Each row was made from one small tree. Brackets hold a mark, then the marks that hang from it, in alphabetical order. Every link used is in the known rows. Write each row's tree.
In the rows, zero is written as 128.
Known rows
[P L N Y]: [ 64 135 132 180 121 131 113 131 151 102 147 147 128 162 133 128 118 128
 130 154 116 193 110  55 132 114 144 141 155 123]
[Y [P N W]]: [ 98 131 137 149 167 150 109 132 176 111 148 152 133 143 122 131 116 121
 133 143 123 198 139  32 116 109 155 132 146 129]
[G L [W [P B N]]]: [ 45 129 135 146 154 142  95 162 146 100 142 143 138 127 105 140 106 119
 130 155 122 185 139  90 100 137 136 156 149 126]
[X [U [P L]]]: [169 135 129 148 101 124  69 111 140 111 110 116 119 141 142 132 121 132
 134 117 130 111 121 112 104 143 130 111 142 122]
[P R [W G] Y]: [ 62 142 127 148 187 160 115 128 132  98 152 131 139 155 125 115 118 120
 124 159 130 193 119  71 143  84 151 120 148 130]
[P R W]: [121 132 131 123 180 144 118 125 123 107 146 124 136 128 126 121 131 126
 128 139 139 150 131  79 134 103 142 116 146 129]
[X [U [P B L N]]]: [126 137 131 143 120 120  70 108 150  92 126 138 114 141 147 139 115 130
 135 138 130 148 112  36  87 140 147 112 158 116]
[N [G L W] [P B]]: [ 85 128 135 126 158 138  72 191 128 104 105 155 150 132 103 136 104 108
 119 158 112 119  96 138 106 119 118 171 147 134]
[G [L [P W]]]: [120 138 133 128 151 138 104 147 132  92 125 137 154 141 118 128 115 115
 134 125 137 146 122 133 143 124 139 137 146 132]
[P N U [W G]]: [114 134 135 164 204 162 111 129 158  94 146 137 133 144 131 121 120 118
 127 158 113 172 122  71 142  93 151 142 147 138]
[U P]: [133 138 131 131 123 134 110 114 135 131 121 115 130 123 136 132 124 130
 129 115 136 135 129 117 100 140 131 112 133 126]
[N [G W] [P B U]]: [ 78 118 130 126 191 146  69 182 131 116 106 148 144 120 117 130 114  93
 120 165 119  91 104 124 139  94 126 173 143 140]
[G [L [P N U Y]]]: [ 39 127 133 161 175 130 115 155 135  89 132 139 151 155 118 128 112 101
 134 144 134 158 101 110 196 116 147 162 150 128]
[R [P U]]: [109 121 133 121 146 141  94 135 140 116 119 125 136 111 131 124 123 116
 128 135 136 130 125 139 178 120 126 148 120 135]
[L [P B [N G] U]]: [ 65 125 128 137 211 139 120 154 135  92 129 151 142 142 125 135 119  92
 132 156 129 136  96  76 165 106 148 147 152 134]
[B [P W]]: [104 128 128 131 119 145 102 124 142 139 130 134 145 129 125 125 129 126
 130 125 141 154 152 104 114 122 150 113 138 139]
[W [P R]]: [ 74 128 128 135 148 142 125 133 112 123 147 112 135 127 113 129 128 118
 136 128 140 160 137 129 133 131 132 126 133 126]
[W G P]: [ 87 136 126 155 124 152 121 136 132 125 136 124 133 142 113 132 117 117
 133 134 117 172 136 156 115 132 130 134 123 134]
[B [P R U]]: [ 79 116 132 120 155 149 113 136 114 133 142 112 148 127 118 122 136 105
 129 133 147 114 134 132 165 112 147 128 125 130]
[L [G W] [P B N Y]]: [  9 138 125 151 178 127 131 154 160  83 140 155 154 140 127 134 111 103
 129 176 135 194 113  52 157 110 147 142 173 115]
[N P]: [116 129 132 131 106 121 105 142 131 133 118 136 136 127 122 128 121 118
 128 129 126 131 110 144 116 127 123 148 130 128]
[N [P R U [W G] Y]]: [ 42 133 132 154 196 165  82 148 131  99 137 134 148 152 122 112 114  97
 125 166 129 171 101  94 166  69 149 155 147 136]
[U [P B R W]]: [ 89 138 132 108 182 148  98 113 129 101 145 124 133 119 140 128 126 123
 130 142 155 161 129  34  88 111 154 102 154 125]
[N [P L]]: [116 132 137 146  81 124  92 147 135 117 121 142 138 142 124 130 119 115
 131 139 115 135 102 135 108 120 126 157 136 126]
[U [P B L R Y]]: [ 36 138 130 133 138 141  92 122 127  97 148 125 134 150 140 130 120 114
 131 157 145 179 105  34 105 110 154 118 152 116]
[P U W]: [122 121 129 133 182 144 100 131 141 113 128 127 132 123 135 118 132 120
 130 143 136 116 138  97 157  98 144 143 138 140]
[Y [P B L N R]]: [ 53 128 142 131 153 147 117 141 151  87 171 151 137 157 121 137 117 100
 133 169 123 188 108   4 103 106 160 140 145 111]

Which tree is each row?
[ 60 122 127 117 178 123 133 148 133  89 129 132 155 124 134 129 129  91
 137 161 146 119 107 114 183 110 143 153 141 124]	[L G [P B U]]
[ 33 138 132 151 179 136  86 148 144  93 129 148 137 156 125 140 104 122
 129 155 126 200  93  50 110 131 144 140 164 127]	[U [P B [N [G L]] Y]]
[ 79 139 140 165 161 149 115 136 154  81 168 135 162 150 123 127 131 115
 134 163 131 208 121  44 131 106 161 134 171 122]	[B [P [L G] N R W]]
[112 138 139 159 173 148 112 129 143  79 163 138 135 148 129 124 125 126
 132 155 122 184 118  30 118 101 152 130 164 125]	[P L N R W]
[146 144 137 153 126 148  79 116 158 106 132 127 135 138 142 128 122 130
 134 129 132 159 131  70  84 118 144 119 152 131]	[U [P L W]]
[ 26 129 129 151 184 176  92 136 131 112 147 126 154 156 122 110 124 102
 126 160 139 178 129  90 167  77 166 129 141 140]	[B [P R U [W G] Y]]
[ 86 130 129 135 176 133 123 143 138 104 136 153 126 139 126 138 121 122
 126 157 117 163 105  61 113 121 140 136 151 132]	[P B [N G]]
[ 98 122 134 133 198 148  94 165 106 114 120 127 146 135 112 124 126  94
 127 145 125 109  92 150 166  97 124 162 138 137]	[N G [P R U]]
[141 130 133 140 176 148 100 177 126 105 115 137 149 134 103 132 111 123
 119 143 108 115 117 160 133 121 112 154 139 137]	[N [G L W]]
[ 98 120 134 146 101 144  94 138 137 127 131 127 146 141 127 124 132 105
 131 138 129 118 131 133 143 114 145 145 127 135]	[B [P L U]]
[ 74 127 138 175 164 148  97 138 170  90 146 138 159 144 132 123 132 109
 135 168 126 180 126  60 154 102 162 158 162 132]	[B [P [L G] N U W]]
[ 74 138 130 125 167 133 121 128 150  91 143 157 140 135 133 133 118 112
 136 145 142 178 121  30 119 113 159 122 163 128]	[L [P B N W]]
[104 155 140 161 151 160  86 115 169  77 150 151 131 153 143 133 109 120
 130 166 113 208 115   7  55 109 162 123 164 127]	[U [P B L N [W G]]]
[110 121 132 123 214 153 107 131 123 103 145 116 139 124 129 115 134 115
 130 147 141 123 132  85 168  89 147 135 142 134]	[P R U W]
[ 20 127 132 144 203 161 117 138 125  90 166 125 133 141 115 130 118  95
 134 170 126 189 119  70 134 103 154 145 141 128]	[W G [P B N R U]]
[ 70 147 134 180 111 151  74 147 156  97 126 156 144 173 125 120 104 110
 127 164 109 195  98  90 112  90 146 156 151 134]	[N [P L [W G] Y]]
[ 26 125 132 140 150 149  53 139 166  83 131 154 139 135 143 120 114 109
 132 180 141 173 115  30 167  87 157 155 148 136]	[R [P B L U W Y]]
[ 61 122 129  96 192 138 125 142 105  97 143 125 147 126 127 125 128  88
 135 152 153 109 109  98 173  99 148 135 137 122]	[L [P B R U]]
[ 92 122 137 171 152 156  92 154 145 112 133 142 149 157 119 131 127 105
 130 150 113 145 110 105 147 108 148 155 146 141]	[B [P L [N G] U]]
[ 53 140 127 160 161 136 119 130 154  97 140 151 143 157 130 126 114 116
 135 140 140 204 123  45 156 107 157 120 167 131]	[L [P N W Y]]
[ 64 138 136 141 177 163 110 133 181  93 159 164 133 153 124 132 106 108
 130 168 114 215 125   5  88  98 167 133 145 126]	[Y [P B N [W G]]]
[ 74 133 132 123 159 164 103 137 166 103 145 157 138 149 123 127 110 106
 130 161 120 183 129  45  93  97 161 132 130 130]	[Y [P B [W G]]]
[ 92 124 131 120 189 141 135 141 106 104 138 115 150 129 121 123 131  93
 134 133 147 103 113 137 186 103 139 135 134 126]	[L [P R U]]
[110 135 129 123 153 120  85 118 126  74 131 116 134 132 142 134 126 117
 138 155 143 134 101  69 122 129 140 117 159 108]	[X [U [P B [L G] R]]]
